Known rows, with every step that occurs
tidate-vasive-tatif-bonut-boka: [  8.2   4.4  -2.7   7.1   6.0  21.8   3.2  13.0  22.8  15.3  36.6  15.0
  -4.1 -28.5 -21.1   2.5  16.8  43.5  -8.7 -19.9 -28.4]
tidate-vasive: [ -8.5 -26.0  16.1 -20.8  24.5 -32.9   9.7  12.8   7.1 -28.0  42.5  -1.9
 -11.6  -0.5   1.4   3.4  32.2 -24.2 -12.6  11.3 -29.3]
visog-milam-bonut-tatif: [  3.2  -6.5  37.4 -15.1  16.1 -24.9  -9.2 -38.6 -26.0  20.3  16.5  13.5
  21.4   4.2  31.0 -19.4  -4.2   9.6 -16.9 -28.5   1.4]
bonut-milam-vasive-tatif-visog: [  3.0  24.0  11.1  30.5   6.3 -42.0  18.0  -8.9 -26.4   4.7  37.2  17.9
   7.3 -20.4 -12.0   9.4   3.8 -17.4  41.1  24.9 -30.5]
visog-milam-bonut: [-40.2 -17.4  26.6 -15.1  -2.4 -14.3 -15.5 -10.4 -20.5  12.2   4.4  16.8
  -6.4  31.9  14.2 -21.1   3.0   4.7  -5.7 -37.2  -7.4]
tidate-visog: [ 23.9 -11.9  -5.6   3.1  10.6 -30.2   3.9  23.3  -9.4 -35.1  55.1 -10.9
 -34.6 -32.4  22.7   2.9 -39.4  -8.2   1.8   5.1 -30.9]
tidate-vasive-tatif-visog-milam: [  1.1  27.5  25.2 -22.5  -4.8 -11.3  19.9   4.2   7.2  14.9  -2.8   0.2
 -26.8 -28.5   2.8  -5.5  43.2 -21.0 -17.0   0.0 -33.0]
milam-bonut-tidate-visog: [ -2.9  -8.6   8.2  34.7  17.0  -4.0 -21.9   3.0   7.6  -5.0  42.5  -6.0
 -25.4  16.6  -5.7  19.4 -39.0   8.5  15.8 -21.9  15.7]
vasive-tatif-visog-milam: [  3.4  27.1   6.7 -18.4 -26.0  -3.9   5.7  -0.9 -11.8  13.5   5.0  12.4
 -23.8 -41.0  26.4 -16.3  12.1  -2.9  -3.3 -11.4 -21.1]
milam-vasive-tatif-bonut: [-18.4  21.1 -16.1  30.0  37.9 -22.9  -3.6  10.5 -13.8  -7.4  62.1   8.8
   5.7  -7.2   0.2  -3.3  47.1  26.1  25.0   1.2 -10.4]
visog-milam-vasive-tatif: [-16.7   9.9 -11.6  20.9   8.9 -37.3   4.4 -15.6 -21.5  16.3  45.1 -11.8
 -12.1  -3.5   8.1  -8.5  29.1   4.8  30.8  -6.0 -20.1]
milam-bonut-tatif-vasive: [ 30.6  -0.9  30.3 -23.6  27.2 -40.5 -25.1 -10.3 -32.5  14.9  57.2  27.8
  50.1   4.5   8.3   4.9  18.8  16.8 -20.5   4.8   6.0]
tidate-visog-milam-vasive-tatif: [ 15.5  20.4 -11.5  42.9  16.8 -44.4  18.0 -10.4 -15.5   4.4  50.6 -28.6
 -34.0 -23.6   6.4   0.6  -3.5   7.9  37.7  -6.8 -30.6]
tatif-visog-milam: [ -6.8  12.5   7.8 -36.4 -21.9 -15.9 -10.9   3.3  -0.5  -3.0  -0.5   5.9
 -21.1 -13.3  28.6 -28.0  -6.1  -8.6 -32.9  -5.8 -28.2]
milam-vasive-tatif: [ -1.1  -2.1  -7.9  33.2  25.8 -40.0  14.4   5.4 -29.9  -7.3  75.8  -1.3
 -14.0 -15.2   2.5  15.5  30.2  -7.1  48.7  14.9 -11.5]
tatif-visog-milam-bonut-tidate: [-36.1  14.0  22.4  -5.6 -17.3   7.8 -31.2 -19.3  21.1  26.1 -17.2   7.7
 -17.3  32.1   5.1 -20.8  -6.8   6.9 -21.7 -27.2  18.9]
visog-milam-vasive: [-28.2  -9.0 -11.1  -0.5  12.0 -43.9  -5.3 -18.7  -8.4  -1.1  40.0 -19.7
  -8.4  19.0  12.5 -17.7  19.8  -5.0   2.4  -1.3 -23.7]
milam-bonut: [-28.0 -25.5  27.6  -2.3  16.5 -19.1  -7.5   5.8 -25.4 -12.3  31.7  32.4
  -7.6  17.2  11.1  12.4  -1.9  -4.4  15.4 -11.5   2.3]
tatif-bonut-tidate-vasive: [-31.9   3.6  -1.2 -15.1  26.9   5.1 -28.4   7.3  57.5 -15.1  31.2  -9.2
  11.1  20.5  -5.0 -20.5  51.8  15.4 -44.9  -7.8  -4.5]
vasive-tatif-visog-milam-bonut-tidate: [-23.5  31.0  17.1  16.8 -18.3  21.3 -21.6 -14.6   9.7  42.3 -13.7  16.0
 -16.6   3.5   2.3  -7.0   8.4  10.4   9.3 -28.1  23.4]
vasive-tatif-visog: [ 11.9  18.4   4.1   1.0  -5.1  -9.0   9.3  17.6 -21.3  -7.8  29.5  27.7
 -27.6 -49.9  21.7   8.9  10.8 -14.9  12.9  12.0 -18.0]
tatif-visog-milam-bonut: [-29.4   7.3  31.6 -22.5  -5.7  -7.8 -15.0  -3.3  -7.9  14.2 -18.2  31.5
 -13.8  17.1  11.0  -9.9  -4.2  -6.7 -18.1 -20.8  -5.9]
bonut-milam: [ -7.1 -23.7  16.9 -12.9 -12.5 -31.3  -7.0 -11.2 -27.0 -24.5  37.0  11.7
  15.7  -7.6  15.7 -22.0 -12.4  -6.1  -2.7  -2.4 -37.1]

Rows
[ -3.5  -1.1   4.6  38.5   9.9 -47.7  11.2 -20.6 -40.6   0.2  59.9   2.9
  15.9  -7.7  -8.3   5.8  12.7  -3.8  50.1   9.6 -28.2] | bonut-milam-vasive-tatif
[-22.8  24.5  33.9  -1.0  -6.8  -6.5   2.2  -2.0 -21.9  31.6 -14.7  35.5
 -19.3  -8.6   7.1  -0.2  10.6   3.5   6.5 -22.2   0.8] | vasive-tatif-visog-milam-bonut
[-10.4  11.4  10.5  -0.6  29.8  -9.1   7.8  20.1   8.7 -10.7  38.3  16.9
   4.2 -18.6   6.0 -10.0  62.9   9.8  -9.8  -3.1 -25.5] | tidate-vasive-tatif-bonut
[ 28.2  21.4  18.9 -40.6  -1.2 -23.3  -3.6 -22.8  -6.8  12.0  13.4   3.8
  10.2 -39.3  40.5 -35.0 -12.8 -10.6 -46.7   4.0 -22.5] | bonut-tatif-visog-milam
[-15.1  17.8  25.2  -0.1  10.4 -14.6   5.9  -1.2  -3.0  -1.5  17.3  20.5
  35.7 -10.3  -9.5 -20.1  46.6  16.2  -5.1  -6.4 -46.3] | tidate-vasive-tatif-bonut-milam
[  9.1  31.5 -24.1  38.2  10.5  16.6 -23.5  12.2  28.0  -7.6  51.7  -8.9
 -17.2 -36.5  13.0 -10.9  -3.1  46.6   4.2 -19.1  -4.9] | vasive-tatif-bonut-tidate-visog
[-11.4  24.9 -24.8   2.1  -9.6   9.8 -39.8  -9.1  45.5  -2.3  15.1 -32.4
 -14.1   1.3  20.4 -50.6 -17.9  49.5 -42.4 -34.3 -15.5] | tatif-bonut-tidate-visog-milam
[-42.7 -12.0  31.5  -5.5  12.1  -5.4 -20.9 -20.7  35.7  21.9  -1.2 -15.3
  -7.2  53.9 -14.8 -15.8  32.5   1.8 -18.6 -34.0   2.3] | visog-milam-bonut-tidate-vasive
[ -4.4 -32.7  14.3  11.9  -7.4   7.4 -10.9   0.3 -14.4   8.2  27.4  34.2
 -15.3   4.7 -16.5  15.7 -43.3  25.4   9.8 -34.1  -0.1] | milam-bonut-boka
[  7.9  -9.5  15.2   1.6  20.1 -20.5  25.4   9.3  -7.6  -7.8  49.5   2.4
 -14.9 -24.5   1.1  12.6  48.2 -19.6  13.1   7.0 -29.8] | tidate-vasive-tatif
[-34.4 -21.8  33.1   7.3  33.5  -4.8 -10.3  -1.3  26.7   1.0  26.0   3.2
  -4.1  45.2 -21.2  11.2  30.5 -10.4  -0.2 -13.4  12.6] | milam-bonut-tidate-vasive
[-13.7  23.5  34.9  26.0  23.9   6.8   2.3   2.5  24.1  21.2  12.5  19.4
 -17.4  11.4 -32.6  27.3  38.8 -14.5  17.1  -3.4  22.4] | milam-bonut-tidate-vasive-tatif-visog
[  8.6   4.1 -21.4  11.9 -10.2  27.5  -8.1  11.0  -1.4  12.7  39.3  25.1
  -7.2 -42.4   3.1  -7.5  -7.7  61.4  -2.1 -31.0 -13.9] | vasive-tatif-bonut-boka
[  5.5   8.6 -20.9   9.0 -14.1  -5.7 -24.5 -13.6  24.8  -2.4  25.5 -41.7
 -39.0  -8.3  18.9 -31.2 -32.4  16.8 -18.2 -26.8 -15.0] | bonut-tidate-visog-milam
[  7.9  29.5 -25.6  56.9   9.3 -22.4  -2.7 -19.0  13.8  19.2  51.1 -53.4
 -36.1  -7.8  -8.2  -1.7  -6.6  18.3  34.2 -15.7  -6.4] | bonut-tidate-visog-milam-vasive-tatif
[  8.2  21.2  20.7   9.0 -34.1  26.0   0.2 -11.1 -13.1  49.8 -15.5  34.9
 -28.7 -25.4 -13.7   7.3 -33.3  30.8  12.3 -39.5   0.6] | vasive-tatif-visog-milam-bonut-boka
[-28.2  -7.4   9.5 -16.2  -4.2 -14.3 -25.9  -3.8  -6.4 -19.1  19.9  24.6
  37.5   2.1  15.0 -39.0   3.8  23.5 -25.8 -10.0 -37.8] | tatif-bonut-milam
[-37.3  33.0 -18.0  13.3  20.5 -17.1  -5.8  -6.3  -0.1  15.2  34.6  -4.7
   8.8  -2.3  10.6 -33.2  50.9  37.0   8.7 -14.4 -16.3] | visog-milam-vasive-tatif-bonut
[-16.4  23.2  -3.5  -8.9   9.2 -38.2   1.3  -7.1   1.8   3.2  15.7  -9.6
 -15.8   8.7   8.6 -12.2   7.7 -16.9  -6.6  12.5 -24.1] | tatif-visog-milam-vasive
[-30.8   4.5  31.6  12.4   8.1   4.9  -5.8 -25.4  16.6  43.6   1.2  -7.6
 -13.0  29.9 -15.7  -0.3  50.0  11.4   6.9 -39.4  10.7] | visog-milam-bonut-tidate-vasive-tatif
[ 18.2   6.6  29.1 -33.9   7.6 -37.5 -25.5 -31.0 -28.1  37.2  29.9  12.1
  48.1  13.7  16.0 -24.9  20.6  29.8 -31.4 -14.7  -0.2] | visog-milam-bonut-tatif-vasive
[  1.8  40.5 -34.4  70.3  34.2  -7.6 -21.9   6.0  32.3  -2.1  68.9 -27.3
  -7.8  -6.0  -8.6   4.3   7.9  38.9  28.7  -3.5   1.1] | milam-vasive-tatif-bonut-tidate-visog
[-13.1 -19.0   9.0  11.9  19.5 -57.3   0.0 -17.4 -25.2 -18.7  53.1  -1.8
  21.2  15.6  -6.9  -2.8  -3.4  -8.6  25.0  16.2 -34.4] | bonut-milam-vasive
[ 51.9   0.9   2.4 -36.6  16.8 -46.6 -17.8  -7.7 -28.7  -7.4  72.8   2.7
  44.2 -27.0  25.2 -14.7  17.5  12.9 -32.9  22.7 -15.8] | bonut-tatif-vasive
[-23.2  -7.3  29.8  30.9  28.8   3.6  -3.7  -4.5   9.8  12.8  34.7   6.9
 -11.5  15.7 -24.2  23.9  47.0  -2.7  23.8 -19.1  22.4] | milam-bonut-tidate-vasive-tatif
[  6.8   1.4  -6.9  -6.3  -7.3 -27.1   0.2   0.5  -1.4 -15.5  25.4 -23.2
 -36.7 -19.4  29.5 -22.3 -35.0   5.4 -19.7 -16.4 -42.3] | tidate-visog-milam
[-20.4  19.8 -21.2  16.1  -2.1  23.7 -34.7  -3.0  18.9   1.2  47.7   7.2
  -0.2 -19.2  14.6 -23.6  34.2  42.3  -2.8 -25.5   7.5] | vasive-tatif-bonut-tidate
[ -2.3  -3.2   0.3  15.3  16.0  -3.4  -0.7  -1.3  20.3  -1.5  49.7 -14.6
 -15.4 -14.3  -4.0   7.6  46.2  -6.2   6.8  -5.0  -3.9] | bonut-tidate-vasive-tatif
